Each row was made from one walk, in order. Every step used is in the known rows, and no mark comes twice. Write each row's walk.
In the rows, 128 means zero.
Known rows
defad vidi pefog meri: [ 51 110 167 108 131 132 144 136 122 147  74 137 116 100 126 104 155 151
 135 133  97 124 166 120 155  96 114 135 130 121 137 127 130 221 125 116
  97 125 118 106 109 150 143 158 169 138]
luper lunesa vidi pefog: [ 86 136 130 122 117 143 178 100 134 155 178 150 128 121  86 118 145 131
 139  83 155 103 152 160  58 110  74 136 158 110 147 143 131 151 130 124
 124  42 139 127  93 111 146 148 132 126]
sudu lunesa luper buvu vidi: [153 148 115 131 210 158 160  96  77 174 167 133 157 141  75 114 124 147
  80  91 143 182 121 118  86 141 108 111 119 166 108  81 138 162 144 126
  89 107 170 114 127 127 158 127 111  93]
pefog meri: [106 120 168 123 125 139 130 142 118 127 136 134 119 116 125 114 127 156
 128 135  99 124 140 133 165 113 134 144 125 119 118 138 134 153 128 114
  90 139 123 108 125 153 140 144 131 133]
lunesa luper buvu vidi: [144 135 161 128 201 141 167 109  68 153 161 123 137 128  80 136 138 127
  78  92 136 179 124 131  89 143 118 114 115 143 104  86 149 147 145 111
 100 137 143 118 132 127 155 119 128 101]
mulob rago: [132 121 122 122 120 124 130 151 125 112 100 136 157 138  98 124 141 118
 137 119 131 127 138 139 145 123 120 124 129 116 137 137 121 134 123 142
 132 126 142 117 135 109 127  80 124 124]
dideg defad vidi pefog: [ 68 103 113 154 137 121 105 117 137 154  40 110 145 135 125 130 162 112
 119 118 116 110 152 116 121 123 105 129 103 135 148 123 123 231 145 145
 136 106 122 102 127 135 119 136 186 151]
defad vidi buvu sudu lunesa luper: [137 160 116 149 141 155 153 128  66 193  96  99 175 117  74 136 102 164
  62 148 168 142 136  86  87 139 125 114 143 203 136  76 135 185 130 128
 161 152 159 125  93 164 157  94 154  75]
buvu sudu lunesa luper: [154 162 132 124 126 158 164 143  75 164 144 100 161 134  90 122  93 162
  97 138 152 162 100 113  87 129 133 108 119 189 144 121 105 156 123 143
 133 137 157 124 111 153 152 119 126  82]
dideg defad vidi mulob rago: [128  84 114 169 139 115  73 142 122 128  10 102 191 171  91 134 188 100
 110 116 124 113 169 124 107 152  92 140 119 138 166 123 151 223 135 142
 150 110 138 120 145 130 112  59 191 167]
luper buvu vidi pefog: [ 86 122 149 127 206 120 182  90 115 153 137 154 123 127 104  97 139 107
 130  81 126 170 128 122 106 132 139 103  99 122 130  74 135 174 134 110
  80 116 128 118 127 128 141 143 131 144]
mulob vidi buvu sudu lunesa luper: [132 157 142 136 159 177 172 143  15 167 147 107 186 134  44 121  99 164
  86 153 182 136 125 101 100 157 126 158 154 192 108  58 112 143 138 147
 148 161 151 122  91 166 158  88 133  98]
lunesa luper buvu sudu: [157 155 177 126 178 129 201 124  56 138 144 117 146 127  78 128 114 136
  85 108 144 159 104 121  88 139 167  83  85 162 138 133 131 155 138 116
 121 153 135 121 114 143 152  96 135  90]
vidi mulob rago: [138 102 139 143 130 105 131 156 127 109  80 141 176 164  93 128 160  92
 126 122 147 102 145 130 103 145 137 131 132 128 156 119 131 152 114 131
 140 129 137 135 123 128 124  73 141 160]
luper lunesa vidi mulob: [143 124 146 156 125 132 149  97 125 151 175 135 141 144  76 132 149 121
 120  97 163 103 154 152  23 138  79 149 171 125 152 138 166 127 126 105
 128  48 139 155  99 114 136 121 141 146]
meri pefog vidi lunesa luper: [143 147 153 108 110 181 140 152  95 158 149  96 154 164 118 151 150 137
 102  93 105  95 131  77 101 112  95 142 105 159 116 154  97 196 149 136
 139 111 150 110  53 175 206 122 133 122]
dideg defad vidi pefog meri: [ 50  93 155 146 132 144 108 133 127 147  44 116 134 120 126 118 164 141
 128 125  82 110 160 126 163 110 110 145  99 125 132 131 130 252 143 130
 102 116 123  85 116 151 130 150 187 150]
dideg defad: [126 116 122 162 131 138  97 125 131 125 101 109 150 145 129 139 141 128
 120 122 122 110 119 127 131 141 113 134  98 134 125 123 129 158 147 144
 137 120 127 104 142 134 117 127 144 146]
rago mulob vidi: [112 121 151 137 156 153 146 125  96 137  88 108 132 138 101 136 136 116
 123 128 121 152 166 132 150 174  58 175 180 127 134 119 140 106 128 146
 107 122 115 162 107 134 127 116 137 140]
meri pefog vidi buvu sudu lunesa: [124 175 141 140 144 171 168 127 104 185 122  98 157 152 109 126  93 142
 129 116 129 155 136  78 105 121 122 148  90 191 146  99 109 179 121 126
 106 156 153 115 101 189 190 109 109 106]
luper buvu sudu lunesa vidi defad: [138 152 134 140 181 143 209  90  57 151 151 138 167 133  69  99  89 154
 127  95 195 136 120 142  65 146  95 110 131 148 142 138 146 174 134 119
  82 102 143 117  70 142 145 105 109 105]
vidi buvu sudu: [120 152 157 141 135 127 159 138  98 148 128 111 147 119 101 127 100 141
 121 138 157 123 115 100 117 139 169 125 120 156 128  84 137 118 133 110
 134 176 121 133 111 164 135 102 128 115]
lunesa vidi mulob rago: [144 111 144 141 128 124 141 158 114 117 124 147 169 158  63 129 177 102
 133 115 174 103 152 158  72 130  83 155 165 120 127 136 145 159 109 128
 139 107 143 130 101 104 125  68 148 159]
rago mulob vidi defad: [ 99 110 162 144 149 142 162 112  62 131  52 125 151 145 114 138 122 122
 112 135 161 107 167 142 137 182  40 169 180 118 135 116 154 110 124 148
  95 127  99 158  80 151 138 120 129 153]
defad vidi buvu sudu lunesa: [125 149 104 142 151 144 138 118 105 187  82  96 159 122  94 109 104 156
 113 148 146 161 151  88 105 134 132 127 145 180 145  76 139 170 130 117
 128 148 147 135 102 165 139  93 146  92]
defad vidi lunesa luper buvu sudu: [154 153 145 115 165 146 170 120  57 172 113  91 152 117  66 118 135 159
  83 102 130 158 130  85  84 145 155  91 118 164 146 132 132 205 160 101
 134 115 140 140  62 172 153  77 170  89]
luper buvu sudu lunesa vidi mulob: [155 154 141 157 194 120 200 107  89 164 179 127 160 160  58 101 115 135
 129 104 177 162 120 132  38 150 131 117 135 164 150 128 150 178 127 102
  96  94 151 145  93 145 138  89 131 131]
meri pefog vidi buvu: [111 146 160 140 134 158 141 129 120 153 114 121 144 145 128 144 134 124
 119 107 119 109 148  93 124 116 112 176  90 152 117 102 125 164 134 123
 129 156 136 102 106 161 185 112 128 134]
defad vidi: [118 118 118 125 140 126 108 116 129 146  78 107 126 119 121 129 145 138
 110 129 122 156 164 120 120 119 100 127 145 129 139 136 137 168 126 124
 141 123 130 130 134 129 132 111 161 117]
lunesa luper: [143 136 143 125 116 136 139 139  93 132 139 126 144 123 110 149 141 136
  82 127 150 117 116 131 107 134 125 120 128 146 119 124 128 145 132 141
 145 135 133 118 119 127 144 128 133 109]
luper buvu vidi: [133 126 148 136 204 134 158  83 107 148 151 127 122 131  95 114 132 118
 119  89 112 197 136 128 109 138 129 114 117 124 114  88 154 137 140 101
  79 130 136 125 145 121 134 120 119 121]
luper buvu: [138 127 125 140 183 111 158 101 119 128 142 144 130 125 103 118 127 130
 127  98 121 148 120 133 124 142 163 114 103 127 124 122 140 138 138 117
 106 116 130 125 124 128 132 106 119 115]
sudu buvu vidi pefog meri: [ 41  97 180  99 161 151 154 132 103 141 131 161 148 107 109 103 118 125
 135 146 105 143 158 142 174 100 139 163 146 134 112  67 135 177 124 107
  64 135 154 103 113 169 148 170 125 160]
meri pefog: [102 140 132 120 136 132 129 127 125 139 127 117 133 135 139 155 133 110
 140 123 129 130 126 133 128 105 118 143  92 135 120 162 126 156 111 114
 131 126 137 104 127 132 144 120 128 130]
rago mulob vidi buvu: [101 127 141 147 165 150 155 126  89 150  90 120 146 134  97 134 128 119
 110 139 143 117 165 115 144 183  86 192 173 143 112  69 161  98 147 143
 109 137 117 154  82 139 137  95 133 139]

Write each row's walk
[143 136 143 112 141 179 131 135  77 170 160  98 148 141  93 144 148 139
  95 117 144 128 132  87  91 136 104 127 151 150 103  84 126 148 152 120
 136 115 142 135  79 156 168 133 136 122] => buvu vidi lunesa luper
[150 137 118 112 114 163 129 146  92 140 153 123 157 132 107 144 136 143
  97 125 141  82 115 100 100 137 129 127 137 155 107 120 116 156 159 136
 157  97 145 131  62 155 160 125 137 120] => vidi lunesa luper
[122 121 133 126 143 168 132 132  95 151 104 106 141 149  95 123 131 130
 139 128 111 121 164 102 146 177  73 173 187 125 124 116 135 116 155 139
 113  88 122 173  49 163 144 118 142 149] => rago mulob vidi lunesa
[138 139 128 134 116 155 148  93 128 149 197 128 131 120  74 128 139 144
 128  87 141 132 151 158  61 114  62 142 173 110 129 155 146 119 140 120
 130  50 141 129 114 110 141 124 122 110] => luper lunesa vidi
[127 119 170 146 161 121 128 119 111 151 126 115 139 159 113 127 147 106
 121 127 147 152 148 113  77 141 108 133 146 139 132  76 155 139 114 106
 113 145 125 153 137 139 133 129 138 164] => buvu vidi mulob
[156 147 100 137 188 138 160 111  94 152 158 144 160 139  92 118 118 154
  86 101 139 138 115 126 100 149 148 106  98 166 116 110 125 165 151 150
 114  96 163 113 106 126 156 115 113  83] => sudu lunesa luper buvu
[128 126  99 136 127 149 147 115  98 150 146 152 161 142  99 114 115 145
 123 118 200  89 139 154  74 134  43 145 168 135 118 136 144 154 123 135
 112  76 150 115  67 126 141 138 111 131] => sudu lunesa vidi defad
[ 74 125 158 116 152 139 148 122 127 161 122 137 122 129 122 115 145 107
 139 113 134 161 146 122 113 117 106 126 136 123 127  79 122 158 117 117
 108 135 118 122 126 136 141 158 133 143] => buvu vidi pefog
[118 122 136 140 118 153 156  83  95 144 159 143 148 125  91 134 119 139
 116  87 192  79 156 166  49 134  40 138 176 108 138 148 158 118 135 124
 113  54 131 139  90 128 148 135 117 125] => luper lunesa vidi defad
[145 162 122 143 140 160 173 143  66 174 144 112 181 128  84 128  94 168
  74 148 184 120 103 100  88 145 156 124 117 200 123  72 121 147 144 127
 145 150 154 122  91 169 158 110 119  85] => vidi buvu sudu lunesa luper
[148 142  94 133 130 157 135 136 106 155 141 134 164 140 106 128 115 151
  90 135 146 123 117 119 100 127 116 121 130 169 124 110 114 152 135 156
 136 105 164 114 108 132 153 131 119  95] => sudu lunesa luper
[ 78 150 174 108 128 167 198 144  95 171 174 135 134 120  82  90 116 167
 153 130 136 152 137 134 117  98 102 132 137 147 125 141 117 202 104 116
  72 116 142  93  76 167 155 160 133 123] => buvu sudu lunesa vidi pefog meri
[138 150 160 137 179 111 186 102  94 133 136 120 127 122  92 109 105 136
 123 107 122 182 108 121 114 138 177  87  94 143 149 128 135 144 132 102
  95 154 129 127 128 144 134 101 124 107] => luper buvu sudu
[115 109 107 113 154 172 113 111 108 151 157 131 171 124  96 117 108 122
 125 134 125 136 144 102 134 133 127 162 172 141 104  62 138 140 163 110
 119  99 172 148  81 169 147 128 124 149] => sudu buvu vidi lunesa
[119 147 142 110 118 177 122 133 127 153 136 100 139 162 142 133 145 127
 147  90  84 116 145  76 117 109 104 153 106 133 131 153  97 187 145 125
 119 102 143 124  70 176 187 121 131 140] => meri pefog vidi lunesa
[129 132 128 115 138 168 117 119 115 168 154 102 127 137 113 118 134 134
 139 115 116 149 140  90 109 131 109 130 157 123 107  84 135 128 159 104
 117 109 140 141  91 162 151 138 134 143] => buvu vidi lunesa
[146 155 182 137 135 153 175 138 102 152 115 101 146 137 109 117 105 138
 110 118 121 148 135  78 113 140 143 134 117 159 147  77 126 138 135 116
 109 188 120 135 110 183 172 111 128 110] => pefog vidi buvu sudu
[108 143 142 143 144 129 146 127 101 163  76  87 146 110 101 129 118 140
 105 142 144 152 146  94 112 129 144 126 132 161 143  93 152 160 131 102
 143 173 126 138 111 159 135  82 166 111] => defad vidi buvu sudu
[111 164 186 134 139 165 173 142  99 155 115  96 142 144 114 141 119 118
 122 109 120 142 133  84 112 115 133 148  83 164 133 115 118 173 118 111
 116 182 131 113 109 179 185 100 127 113] => meri pefog vidi buvu sudu
[109 110 105 175 145 132  81 119 126 159  57  95 165 125 112 143 151 133
  91 128 135  94 154 101 125 139 116 163 119 147 116  78 159 193 170 130
 152 136 134 107 127 140 125  95 174 133] => dideg defad vidi buvu
[ 67 115 160 124 148 142 174 129 101 144  74 135 124 140 113 125 144 106
 136 126 131 132 163 132 153 164  71 168 163 126 148 113 118 141 116 157
 104 115 105 147  88 133 135 139 150 154] => rago mulob vidi pefog
[ 62 116 176 113 125 130 159 150 126 130 115 158 119 110 137 106 132 135
 148 125 103 101 139 129 164 111 142 126 111 117 126 125 121 185 114 122
  88 125 117 106 104 156 142 169 137 149] => vidi pefog meri
[147 157 122 131 131 144 155 129 111 159 130 102 149 138 105 107  91 151
 139 135 138 180 111 110 113 134 138 106 126 164 157 125 107 140 115 128
 114 132 145 131 126 156 134 124 120  99] => buvu sudu lunesa
[148 111 132 146 121 133 149 119 125 132 147 138 168 159  41 128 169 106
 129  80 161 103 170 170  37 132  73 149 174 110 159 143 155 133 120 121
 133  44 154 139 111 107 138  72 132 145] => luper lunesa vidi mulob rago
[137 120 125 106 149 179 125 133  68 152 166 125 190 132  80 139 118 130
  81 135 142 128 136 102 113 129 126 160 167 162  96  58 136 150 159 121
 135 105 182 134  76 165 162 121 133 124] => sudu buvu vidi lunesa luper
[ 54 113 194 107 150 153 159 132 107 157 131 140 114 119 125 108 147 130
 140 119  97 155 156 126 154 105 116 130 125 119 109  85 131 181 113  95
  67 148 126 102 120 151 155 180 136 146] => buvu vidi pefog meri
[134 128 123 125 197 147 140  92 107 158 176 126 131 132  99 102 135 133
 132  83 116 160 130  91 110 147 137 120 127 126 111  83 143 146 172  96
  90  95 149 141  84 155 158 121 125 131] => luper buvu vidi lunesa
[148 161 129 122 130 164 166 130  99 164 181 108 142 130  85 109 103 157
 141 133 160 174 125 133  79 122  88 130 160 153 129 137 117 156 113 129
 117 114 157 118 103 134 134 120 120 107] => buvu sudu lunesa vidi
[163 106 169 140 125 128 137 162 125 111  79 133 171 182  94 111 158 104
 125  94 104 118 164 110 101 142 106 143 136 137 167 114 118 166 115 137
 114 139 132 137 117 146 161  85 136 163] => pefog vidi mulob rago
[134 100 160 135 151 129 129 145 109 136  95 126 165 170  84 120 173  89
 122 116 149 153 160 123  93 143 106 129 148 128 141  81 142 145 102 111
 114 141 143 134 140 128 133  82 138 167] => buvu vidi mulob rago
[ 66 122 177 102 124 151 173 156 117 135 171 164 118 100  99 110 156 141
 149 123 127  99 152 149 126  90  94 153 146 111 100 144 129 198 117 120
  89 112 126  92  76 134 144 161 142 145] => lunesa vidi pefog meri
[101 122 141 136 158 145 135 137  67 133 125 133 148 133  81 124 130 135
 116 146 157 107 153 112 140 153 118 183 154 141  94  68 137 114 144 134
 142 155 127 126 108 136 138  91 142 136] => mulob vidi buvu
[106 137 121 130 203 146 185 102  86 176 152 148 154 134  79 106 127 132
  91  87 146 166 117 123  86 140 122 108 105 162 125  60 118 197 137 128
  86  97 159 102 105 132 166 150 120 110] => sudu lunesa luper buvu vidi pefog
[132 111 167 155 213 109 152  97 108 144 140 131 137 152  99 116 142 103
 119  91 136 169 134 110  71 157 141 113 117 138 136  74 175 152 126  88
  90 125 125 140 136 139 142 114 139 161] => luper buvu vidi mulob
[157 135 116 127 165 145 158 127  83 141 163 132 157 127  87 129 139 144
  96  91 133  95 108 103  95 148 166 105 106 145 116 118 133 166 183 125
 131  90 150 129  57 146 160 106 136 113] => vidi lunesa luper buvu
[153 113 174 144 201 123 166 130  63 134 121 137 190 159  51 130 172  95
  76  87 155 150 140 130  67 160 132 111 119 140 125  76 155 169 125 110
 106 143 150 122 125 121 145  64 143 138] => lunesa luper buvu vidi mulob rago
[ 99 129 170 133 133 147 148 128 100 130  79 127 149 156 151 145 125 113
 121  90 137  98 147 118 111 118  66 138  98 144 142 156 121 184 110 127
  97 143 117 109  99 168 179 134 122 142] => meri pefog vidi defad
[ 76 127 209 110 197 150 200 123  66 153 158 159 132 119  87 115 150 140
  89  92 112 152 134 132 122 121 142 112  96 133 101  86 140 209 133 103
  65 139 134  91 108 145 166 157 138 128] => lunesa luper buvu vidi pefog meri
[149 162 139 145 140 167 167 128 109 170 125 108 158 141 101  99  85 159
 119 124 122 155 132  68 112 141 134 138 121 184 152  65 108 149 136 130
 105 159 153 134 102 182 174 110 109 104] => pefog vidi buvu sudu lunesa
[136 128 127 133 208 151 172  88  49 166 133 144 179 144  85 119 109 151
  70  94 183 137 126 126  70 156  89 105 110 165 121  69 149 166 143 122
  78 112 156 111 100 143 164 136 104 106] => sudu lunesa luper buvu vidi defad
[149 165 124 134 186 150 200 100  88 168 187 127 142 131  58  94 102 156
 135 100 152 183 116 138  72 139 116 114 127 151 128 142 135 167 131 118
  93  95 164 115 107 125 138 101 116  95] => luper buvu sudu lunesa vidi
[130 149  75 149 146 160 140 125 123 167 188 145 157 124  86 112 121 144
 120 129 178  91 137 128  84 128  91 163 160 157  92  88 148 140 154 133
 129  96 166 113  74 121 143 118 117 122] => sudu lunesa vidi buvu
